What can hang from each mark:
reger: demanu duvu gokat
duvu: falivot reger
demanu: dalev falivot soreg terak zimili
karokem: demanu
falivot: demanu duvu molus
zimili: boku demanu gokat
molus: dalev sagu
terak: demanu
gokat: falivot zimili
sagu: boku molus
dalev: boku demanu
boku: dalev sagu telig vofel
telig: boku

In the rows, zero is written as 128.
Known rows, with every way that one mark hangs from another:
sagu(boku): [113 134 114 128 124 133 142 101 144 101  91 144 130 140 136 112 192 152
 108 123 131 170 142 133 169 118 104 131 136 148 143 107  93 169 137 137
 117  75 139 168 118]
dalev(demanu(zimili)): [119 156 130 131 142 128 135 134 167 103 112 140 111 107 139  94 113 116
 105 121 130 148 179  97 127 103 109 130 116 137 127 124 128 139 124 123
 107 128 169 174 137]
dalev(boku(sagu(molus) vofel) demanu): [ 89  53 114 149 120 103 126  97 112 145 154 120 146 136 108 110 117 189
  45  66 143 131 124 111 140 132  94  94 118 141 122 108 158 144  96 117
 165 145 106 135 104]
molus(sagu(boku)): [115 116 135 113  92 117 130  90 144 123  96 141 142 135 137 112 181 173
 120 143 117 168 118 134 181 131 114 139 134 160 156 106 123 158 139 149
 125  82 131 154 132]
molus(dalev(boku(telig vofel)) sagu): [149  70 118 135 153 122 110 102 100 186 137 125 127 142 103 120 164 180
  73 135 132 111 112 157 168 121 110 143 106 115 157 110 175 181 120 171
 173 115 130 131 111]
duvu(reger(demanu)): [119 143 130 141 138 146 163 117 131  78  96 146 139 140 180  94 186 160
  85 149 108 148 185 164 139 115  97 122  75 137 106 107 109 130 126 110
 114 112 150 172 149]
telig(boku(dalev(demanu) sagu vofel)): [ 97  96 125 153 155 118 127 125 121 151 134  99 180 168 109 124 166 163
  30  76 114 145  82 140 128 110  47 103 130 153 117 108 161 124 113 149
 187 171 119 162 133]
gokat(falivot(molus) zimili(boku)): [131 144  93 118 158 143  91 116 150  67  79 168 107 104 158 112 166  96
 139 150 156 161 125  78  97 133 114 158 105  98 128 118 106 126 155 108
 104 103 131 113  82]
karokem(demanu(dalev soreg terak zimili(boku))): [136 165 125 166 122 146 134 117 157  72  96 165 157  97 126 178 110 132
 158 107 159 135 158 101 130 112 164 115 149 133 122 153 136 129 110 104
  95 141 116 133 152]
zimili(boku(dalev sagu) gokat(falivot(duvu))): [107  97 119 123 135 117  77 111  89 108 104 128 184 167 108 133 216  95
 140 140  95 184  76 156 103 125  69 139 151 123 114 133  91  92 117 135
 146 125 121 113 128]
gokat(zimili): [140 134 125 104 155 159 142 142 168 101  91 162 140 104 156 115 168 125
 114 135 136 148 159  99 133 113 106 150 112 102 134 112 116 138 158 143
  95  90 175 166 121]
karokem(demanu(falivot(molus) soreg terak)): [133 152 116 133 147 138 151 118 145 121 155 122 129  97 126 145  75 140
 154 135 132 103 143 121 117 143 139 145 127 127 130 142 111 125 122 116
 105 109 138 104 126]
falivot(duvu): [120 133 137  84 139 133 116 127 119 119 103 148 133 126 142 123 165 123
 112 143 110 161 158 151 133 126  72 165 138 137 123 113  84 129 144 129
 106  89 157 175 124]
falivot(duvu molus): [121 145 130  81 151 124  85 135 102 131 107 138 109 130 141 120 147 120
 105 155 107 153 155 156 121 151  72 170 124 125 124 106  82 115 166 107
 118 101 132 170 106]
sagu(boku(dalev telig) molus): [160 107  61 153 144 122 148 158  81 166 110  91 106 166 120  96 218 149
  78 102 160 123 113 145 199 110 132 115 140 133 148 110 109 170 138 133
 125  78  99 150  94]
boku(dalev(demanu(falivot soreg terak zimili)) sagu telig): [174 122 107 167 132  99 191 154 162 183 178 104 148 124  99 125  81  97
 171 119 143  78  74  99 136  64 180  94 169 135 154 142 152 122 102 143
 151 156 144 102 135]
dalev(demanu(falivot)): [ 95 150 126 122 145 119 157 117 162 102 148 109 113 116 123  99 103 128
 113 111 119 130 157  96 122 116  99 136 127 158 129 111 124 156 109 130
 108 117 168 139 124]
telig(boku(sagu(molus(dalev)))): [144 100 134 131  87 153 140 125 122 152  93 107 127 165 166 103 191 158
  41 105 115 129 123 137 141 185  96 119 112 113 125 104 164 147 145 144
 134 118  99 155  91]
falivot(duvu molus(dalev(demanu))): [128 161 117  92 149  96  64 155  90 126 147 100  82 133 140 138 139 108
  77 142  97 138 174 167 110 143  71 161 104 140 133  94 127 140 130 106
 121 139  94 154 125]
terak(demanu(soreg zimili)): [128 164 161 121 146 148 142 117 167 121  83 154  94 134 124  92 120 101
 154 120 126 137 168 144 118 113 137 128 132 113 157 130 124 126 138 134
  92 111 171 160 134]
reger(demanu(dalev terak) duvu gokat(falivot(molus) zimili)): [133 160  87 114 114 190 113 162  62 129 160 160 221 123 240 180 166 106
 105 115 170  85 125 114 134 113 122 119  80  99  85 133  74 102 112 100
  88 169  73  73 197]
gokat(falivot(duvu) zimili(demanu(terak))): [157 124 114  94 114 129 120 154 128  84 149 160 141  77 184 161 161  76
 184 160 112 158 132 108  98  90 122 166 112 122 133 141  89 107 130 127
  84  95 163 119 165]
reger(demanu(soreg) duvu(falivot) gokat(zimili(boku))): [132 167 138 105 122 173 120  90  96 102  96 208 202 156 203 147 169  92
 160 146 162  88 116 140 117 159 168 138  94 123  50 153  52 110  85 133
 106 134  98  69 139]
zimili(demanu): [122 150 144 130 149 141 122 112 139 111  98 126 119 132 143 101 159 133
 102 150  90 163 189 153 121 133  99 151  72 119 117 119  98 145 145 135
 108  79 171 163 136]
demanu(dalev falivot(molus) zimili(boku)): [111 184 122 130 131 129 110 141 163 101  97 130  85 127 111 125  81 104
 144 124 147 136 140  76 109 145 148 122 149 130 120 123 135 127 160  98
 112 152 129 137  85]
dalev(boku(telig vofel) demanu(falivot zimili)): [134 108  98 163 160 105 149 120 149 148 173 131 103 113  93 103  62 123
 132  96 157  99 121  77 140  77 133 106 154 142 130 149 150 157  95 137
 156 146 170 135  95]
karokem(demanu(falivot(duvu) soreg terak zimili(boku gokat))): [143 146 149 130 106 113 108 119 131  73 148 161 159  90 107 165  72  84
 248 150 113 126 120 121 106 144 168 135 187 135  86 188  91  86  99 122
  93 124 153 115 140]
terak(demanu(soreg zimili(boku(telig vofel) gokat))): [134 134 150 158 181 112  76  92  95 131 106 158 120 160  48  75 117 102
 186 119 122 133 116 172 138 114 165 107 141  87 110 158 107 128 131 136
 138 112 167 142 115]
gokat(falivot(demanu(dalev(boku(sagu))) duvu(reger) molus)): [103  87 135 137  86 122 109 102 115  93 119 120 114 142 187 175 174 123
 120 138  82 172 139 147  92 112  70 118 117 140 157 132 141  92 116  74
 170 163  40 128 113]
duvu(falivot(demanu(soreg terak))): [110 123 158 113 138 151 160  91 133 118 126 146 113 108 131 152 139 120
 165 168 109 129 132 138 100 123 157 162 115 147 148 145  85 128 107 139
 132  94 147 113 140]
reger(gokat(falivot(molus(sagu)))): [102 130 138 107 127 162 101 101 109 141 122 125 148 127 160  89 166 142
 109 168 121 141 111 143 124 151  86 161  80 111 126 118 101 110 142 135
 134 105 115  89 134]
falivot(demanu(dalev terak) molus(sagu)): [109 122 158 119 111 132  95 131 103 143 146 106 131 108 151 167 128 161
 105 157  87 138 146 138 133 126 120 138  96 137 164 110 134 116 149 108
 131 133  92 147 160]
duvu(reger(gokat)): [ 93 137 149 127 140 157 161 109 141  67  97 135 154 128 168  90 194 157
  93 148 116 154 164 160 133 125  95 121  86 131  86 113  96 125 141 124
 132 102 145 162 141]
telig(boku(dalev sagu(molus) vofel)): [115  70 117 135 139 141 141 147  97 184 113  95 161 178 112 108 181 177
  22  80 137 132  74 146 142 156  77 106 134 128 111 109 153 110 153 149
 170 139 113 156 103]
sagu(molus(dalev(boku(telig vofel) demanu(falivot zimili)))): [158  99  79 156 139 101 144 161 114 175 191  89  60 122  97 102  71 126
  97  87 172  70 128  92 144 122 165 105 132 130 131 138 187 172  97 140
 142 153 125 116  86]
demanu(falivot terak zimili(boku(sagu) gokat)): [112 112 148 144  92 116 126  99 162  89 136 157 182 110 104 121 101 108
 195 139 103 145  84  79 115 126 172  97 167 124  99 145 107 106 131 131
 130 127 184 134 123]
demanu(falivot(molus) soreg terak zimili): [147 158 134 112 136 133 161 143 180 137 134 141  92  91 117 124  40 105
 184 164 155  98 119  94 104 146 182 143 153 114 136 133 113 109 160 125
 116 124 166 112 115]

Rows:
[144  88  91 148 143  98 119 139  69 212 177  80 130 164  93  87 154 161
  51  84 126 114 121 166 172 123 128 106  84 113 128 112 171 165 122 134
 155 123 105 133 109]
boku(sagu(molus(dalev(demanu))) telig vofel)
[ 74 108 129 146 152 152  92 113 108 103 125 137 124 138  87 127 131 120
 125  62 134 151 129 117 111  85  97  96 148 110 151 150 155 131  95 132
 136 167 149 116 160]
terak(demanu(dalev(boku(vofel)) zimili(gokat(falivot))))
[165 120 142 160 156 101  82 159  82  85 105 117 115 151 134 120 197  68
 176 187  71 162 140 185 118  98 135 119 134 122  95 169  93  77 140 107
 147 128 119 193 120]
falivot(demanu(zimili(boku(dalev telig) gokat)) duvu(reger))
[121 107 120 165 106 170 150 124 154  88 128 145 114  86 174 182 138 112
 135 122 144 144 152  64 104  72 124 119 138 134 174 152 132 128  94 120
 121 144 117 126 156]
gokat(falivot(demanu(dalev(boku) terak zimili)))
[119 118 158 103 128  92 100 130 123 110 157 161 146 105  51 153  46  93
 241 159 138 127  66 132 100 150 184 137 202 134  81 165  87  84 133 141
 131 136 175 109 137]
demanu(falivot(duvu) soreg terak zimili(boku(vofel) gokat))
[139  95 130 130 144 110 123 105 117 213 146 111 104 145  62 140  54 179
 132 120 160  73  80 129 151 147 147 131 151 115 157 124 178 152 133 139
 189 149  94  68  89]
demanu(dalev(boku(telig vofel)) falivot(molus(sagu)) soreg)
[122 179 164  90 110 127 141 156 148 137 127 130  85 138 113 146  74  71
 199  97 123 117 143 135 111 108 141 122 191 145 160 141 140 112 128 127
  84 151 138 134 144]
terak(demanu(dalev falivot(duvu) soreg zimili))
[135 123  95 121 106 130 137 141 110 127 107 103  85 151 141 114 200 155
  76 113 146 143 149 150 171 164 136 128 117 137 144  98 131 181 139 141
 101  82  96 150 109]
sagu(boku molus(dalev))
[ 81 104 107 157 172  93  98 110 117 125 136 113 180 163  75 126 166 153
  64  88 125 163  96 143 123  97  82 103 118 156 114 103 143 130 110 132
 171 156 121 149 127]
zimili(boku(dalev(demanu) sagu vofel))
[115 160 147 110 137 152 178 125 170 139 104 115 112 134  98 138  96 139
 138 115 151 113 141 120 129 143 129 140 152 126 142 117 138 153 136 146
 109 120 141 103 127]
demanu(dalev falivot soreg)
[144 176 131 142 107 129 180 166 159 108 137 133 106 108 150 150  56 125
 168 149 146  87 141 121 113 128 194  96 127 134 122 128 146  96 138  87
 120 184 116 104 159]
duvu(reger(demanu(dalev falivot(molus) soreg terak zimili)))
[119 135 142 111 124 111 112 123 135 130 135 103 120 125 137 116 152 156
  74 138 100 136 161 147 139 134  97 151  85 148 153  91 176 163 114 151
 122 127 125 142 153]
molus(dalev(demanu) sagu)
[147 139 148 117 100 151 140 152 131 130 133 141 113  97 152 192 115  75
 201 159 131 144 135 127 101  96 141 152 160 131 164 167 106  90 121 122
 101 135 108 112 175]
gokat(falivot(demanu(dalev soreg terak zimili) duvu))
[170 144 136 101 122 121 118 150 161 145 125 130  46 118 130 159  63  79
 170 164 145  91 136 126  83 175 143 159 165 116 149 132 145 116 137 137
 133 154 105 107  82]
demanu(falivot(duvu molus(dalev(boku))) soreg zimili)
[132 111 146 148 117 107 111 117 147 118 130 161 188 120  97 190 113 139
 168 114 133 143  93 127 116 115 181 101 113 108 115 127 148 120 140 126
 143 146 114 103 156]
gokat(zimili(boku(sagu vofel) demanu(dalev soreg terak)))
[127 135 151 111 109 125  95 131  85 110 134 122 143 118 111 177 126 104
 191 146 100 146 128 169 100 137 127 158 131 111 122 150  90 110 114 126
 114 118 123  71 195]
zimili(demanu(dalev soreg terak) gokat(falivot(duvu)))
[148 168 158 139 133 128 139 140 146 110 117 129  99 136 132  85  68 111
 184 184 107 102 151 159 101 170 173 117 105  98  89 150 116  77 146 109
 130 149 147 110 133]
duvu(reger(demanu(falivot(molus) soreg zimili(gokat))))
[128 141 154 135 132 140 117 129 160 129 101 129  86 122  90 143  37 121
 163 125 148  94 136  98 100 173 151 120 168  91 132 142 147 119 134 125
 150 165 119  87 102]
demanu(dalev(boku) falivot(molus) soreg zimili(gokat))
[137  88  95 162 107 109 124 140  91 174 140 140 165 136  87 126 126 157
 116  82 168 123  77  99 174 102 193  73 148 118 110 135 147 132 146 100
 150 143 114 140 109]
demanu(dalev terak zimili(boku(sagu(molus) telig vofel)))
[164 166 146 143 136 161 156 129 156 144  89 166 127 133 153 104 120 119
 137 158 138 115 169 146 128 133 140 137 107 103 124 136 103 115 128 138
  98 118 156 142 150]
reger(demanu(soreg zimili))
[144 144 159  79  83  68 115 150 148 148 183 130 104  78 121 144   4  99
 212 171 123  96  95 107 107 144 174 152 170 163 141 133 142  83 129 113
 124 165 124 100 143]
dalev(demanu(falivot(duvu molus(sagu)) soreg terak zimili))
[124 157 126 110 112 106 150 152 122  86 157 112 127 101 137 190  83 137
 172 124 120 115 146 150 117 134 137 129 152 161 120 143 142  99 124  75
 117 156  87 109 147]
karokem(demanu(dalev falivot(duvu(reger) molus) soreg terak))
[106 150 135 155 112 166 137 152 122  74 146 115 123  99 196 147 151 104
 146 161 118 147 149 125  97  94 141 103  86 124 119 153 112  77 139  87
 134 160  86 122 173]
duvu(reger(gokat(falivot(demanu(dalev terak zimili) molus))))
[102 150 107 139 126 156 167 135 136 102 163 113 167  96 138 173 121 153
 117  84 127 122 156  93 146  93 111 118 140 156 136 136 138 152 101 121
  88 124 148 131 162]
karokem(demanu(dalev falivot terak))
[ 82 142 152  58 117 154  91  91  73 167 119 144 174 157 177 108 156 139
 103 153 117 114 112 160 136 183 120 166  83 145  82 132  83 110 133 131
 145 128 111  93 128]
reger(duvu(falivot(molus(sagu))) gokat)
[139 140 105 127  98 100 123 122 112 179 135  97 108 153 113 121 129 156
 141 122 126 118  89 120 196 122 148 119 151 148 167 113 146 173 149 123
 146 113  91 112  96]
demanu(dalev falivot(molus(sagu(boku(telig)))))
[160 147 159 100  97 113 128 158 163 146 156 117 119  88 131 176  48 126
 198 159 119  93 111 103 109 149 196 142 113 114 151 122 167 111 160 132
 116 145 114  69 155]
gokat(zimili(demanu(dalev falivot(molus(sagu)) soreg terak)))
[129 119 128  95 115 139 108 145 111  98 136 158 149  89 136 131 140  83
 187 157 120 160 113 115 112 110 119 156 162 119 120 157  78  92 128 130
 104 113 186 128 167]
demanu(terak zimili(gokat(falivot(duvu))))
[146 152 149 128 126 111 144 153 158 110 175 106 109  96  92 137  51  95
 186 143 123  89 133 117 101 139 183 125 146 122 127 141 150 135 104 157
 117 153 161  94 167]
molus(dalev(demanu(falivot soreg terak zimili(gokat))))
[137 104 130 146  98 116 124 153 124 170 146 101 121 151 129 104 121 145
  50  82 129 124 111 123 132 160 120  96 115 130 108 126 197 127 130 139
 154 174 104 159 114]
telig(boku(sagu(molus(dalev(demanu(zimili)))) vofel))
[130 116 129 138  75 117 155 132 134 142 153  78 108 155 155 104 123 137
  65  83 110 103 112 103 125 173 108 105 128 151 122 107 185 152 108 138
 132 148  95 124  94]
telig(boku(sagu(molus(dalev(demanu(falivot))))))
[127  47  93 170 132  96 126  96  86 180 161 115 143 146 102  92 127 184
  53  67 144 109 112 117 170 109 109  89 114 126 126 117 152 163  95 114
 176 129 102 132  88]
dalev(boku(sagu(molus) telig vofel) demanu)
[126  82 131 127 112 143 131 131 101 182 123 103 137 172 127 108 174 176
  31  94 126 131  97 155 142 183  97 116 108 115 112 109 169 138 154 154
 157 130 108 150 100]
telig(boku(sagu(molus(dalev)) vofel))
[151 103  99 153 167 140 147 131 115 189 107 110 168 171 120 100 213 137
  74 120 115 132 111 152 165  82  88 120 118 107 150 113 122 143 143 147
 155 100 145 157 110]
boku(dalev sagu telig)
[175 109  94 157 130 107 163 123 123 154 156  85  50 133 114 113  88 134
 108 102 168  52 144 111 138 154 160 124 130 124 150 115 172 193  80 137
 132 124  85  76  78]
sagu(molus(dalev(boku(telig) demanu(falivot soreg))))
[115 120 119 115 174 132 106 121 149  87 101 175 149 115 109 122 158 134
 122 126 155 161 122 105 126 120 119 139 118 114 106 116 115 135 155 141
 119 106 168 156 107]
gokat(zimili(boku(vofel)))
[136 157 157 125 142 136 161 110 172 131 116 112  94 135 115 109  90 114
 165 159 108 125 160 146 104 157 145 157 102 119 124 136 107 136 139 154
 105  84 169 108 126]
zimili(demanu(falivot soreg))
[119 112 116 119 121 119 133 128 133 136  99 112 147 150 125 126 205 164
  96 135 124 157 100 150 174 114 103 134 142 164 165  96 137 148 137 160
 137 105 117 150 140]
molus(sagu(boku(dalev)))
